Known rows, with every way that one mark hangs from another:
z_997{z_863}: [  2  12  35   8  12  -5  22   2 -34   7  15  24  11   2  27  10  -4 -30
   5]
z_13{z_863}: [-18  33  14   9   6  -9  20  19 -22  -2  14  20  24  -3  23 -17   2 -11
   6]
z_997{z_527{z_305 z_548{z_871}}}: [ 16  -7  23   1  60  -5 -21 -20 -33   8  58   7  27  -8  33  35 -21 -28
  -8]
z_305{z_527{z_871{z_548} z_997{z_863}}}: [ 28   0  46  12  25 -17 -22  -6 -80   6  -3   1  23  28  53  20 -31 -61
 -22]
z_527{z_548 z_997{z_863}}: [ 16   6  35  10  -2  10   7 -14 -50  10  24   7  20  -2  40  18 -13 -57
   4]
z_527{z_548}: [ 14  -9   1  13  12   7  12  -3 -39  -4  29  -1  28 -14  26   3  -3 -23
  16]
z_305{z_527}: [  3 -10   4  11  28   5  12  18 -27  -9 -13   4  16  15  29  -7 -16 -16
 -18]
z_13{z_863{z_997{z_527}}}: [-25  45  38  12  25  21  14  -2 -14  -2  29  13  29  -5  35 -10  -9   2
  -9]
z_527{z_871{z_548} z_997{z_863}}: [ 28  18  46   8  18 -19 -17  -9 -72  12   9   8  28   6  49  21 -21 -61
  -5]
z_13{z_863 z_997{z_527{z_548}}}: [-16  20   7  28  18   6  14 -13 -43  -7  44   1  15 -22  27   6 -15 -10
  -6]
z_863{z_13}: [ 11  14 -12  14   3  17  29  26  -3  -6   3  25  21  -2  24  -8  -9  -4
   8]
z_527{z_305 z_548{z_871} z_997}: [ 23   5  18  -8  37 -18 -28  -9 -38  16  35  -2  30   8  53  25 -11 -58
  -8]
z_305{z_527{z_548 z_997}}: [ 17 -15   2  15  14  17  -2   0 -44  -6  -5 -13  29  12  42   1 -27 -43
 -16]
z_527{z_997{z_863}}: [  4  21  36   3   8   2  11   3 -31  11  -2  19  13   8  37   9 -14 -49
 -11]
z_527{z_305}: [ -9   8  15  -3  32  -9  -1   2 -17  10  20   9  18  -1  38  17   6 -24
  12]
z_305{z_527{z_548 z_871 z_997{z_863}}}: [ 30 -19  52   5   8   2 -20  -9 -78   1  16  -3  20  25  50  21 -31 -67
 -13]
z_527{z_548{z_871}}: [ 32  -8   7   6  30 -17  -2   5 -44   0  32   8  31  -3  28   2  -9 -30
  -2]
z_863{z_13 z_997{z_527}}: [  3  28  12  15  21  50  23   5   6  -6  17  17  26  -5  35   0 -21  10
  -8]
z_871{z_548}: [ 14  12  -4  19  29 -13  10   0 -42   1   7   4  33 -12  30  -2  -3 -18
   6]
z_13{z_997}: [ -2  16  -7  14  24  -9  17  12 -30  -1  -1   2   5 -11  35   2  -3 -19
  -6]
z_527{z_305 z_871 z_997}: [  7  10  35 -15  29 -12 -33   3 -35  13  10   0  20   9  55  23 -15 -53
   1]
z_13{z_863{z_997}}: [-22  49  31   9   2   3  18  11 -23   1  21  11  31   5  41 -21  12  -9
  12]

Rows:
[  9  -8  40  17  24  19  14 -26 -45   1  49  17  16 -15  21  27 -21 -26
   0] -> z_997{z_527{z_548} z_863}
[ 14  15   9  21  12  56  18  -9 -12  -9  42   4  36 -15  37   6 -18   4
   6] -> z_863{z_13 z_997{z_527{z_548}}}
[ 17  19  55  -2  28 -28 -34 -25 -67  24  30   5  26  12  62  43  -9 -73
   5] -> z_527{z_305 z_871{z_548} z_997{z_863}}
[  7  15  64 -14  20 -15 -29  -8 -47  22  22  14  12  16  57  38 -10 -70
   1] -> z_527{z_305 z_871 z_997{z_863}}
[ 18  -3  54  -1  17  -3 -16   8 -58   3  -9   8  10  34  48  14 -33 -60
 -25] -> z_305{z_527{z_871 z_997{z_863}}}
[  8  20  47   4  61  -2 -37 -31 -48  10  45 -10  38  -4  60  36 -10 -24
   2] -> z_863{z_997{z_527{z_305 z_871{z_548}}}}
[  5  15  23  18  15  30  31   3 -11  -2  23  39  11  -5  20  18 -28  -6
  -8] -> z_997{z_527 z_863{z_13}}
[ -7  16  30  18  36   7  19 -10 -34   5  21  20  -8 -10  28  27 -21 -21
 -24] -> z_13{z_997{z_527 z_863}}
[ 12   2  30   6  64 -16 -33 -23 -50   8  41   0  30 -11  42  39 -23 -25
   2] -> z_997{z_527{z_305 z_871{z_548}}}
[  7   1  58  -2  42  17 -35 -31 -45   6  64 -14  32  -9  56  40 -10 -30
  15] -> z_863{z_997{z_527{z_305 z_548 z_871}}}
[-14  26  30  13  29 -11  -4   6 -42  -6  27  11   6 -10  31   6 -24 -10
 -15] -> z_13{z_863 z_997{z_527{z_871}}}
[ -8   2  38  15  35   6  -1 -39 -49  13  63   5   1 -14  44  57  -7 -38
  -1] -> z_13{z_997{z_527{z_305 z_548} z_863}}
[-15  12  52   2  44   4   2 -21 -22  16  41  24   8  -3  32  44 -13 -28
  -5] -> z_997{z_527{z_305} z_863}
[  6  -4  -3  25  35  17   9 -16 -40  -8  34  -7  11 -28  29  18 -20 -13
 -10] -> z_13{z_997{z_527{z_548}}}
[-17  13  10   9  55   6  -2 -13 -17   7  25   2   1 -14  39  35 -13 -15
 -15] -> z_13{z_997{z_527{z_305}}}
[ 38  23  32  15   1  -4  -5   1 -54   8  11  22  27  11  50  19 -25 -50
   1] -> z_527{z_871{z_548} z_997{z_863{z_13}}}
[ 12   2 -18  33  18  36  23  -4 -23 -13  32   6  12 -25  29  17 -26  -1
  -6] -> z_863{z_13{z_997{z_527{z_548}}}}
[ 19  16  26  -2  39 -24 -41 -14 -56  16  16  -8  34   4  60  27 -12 -57
   1] -> z_527{z_305 z_871{z_548} z_997}
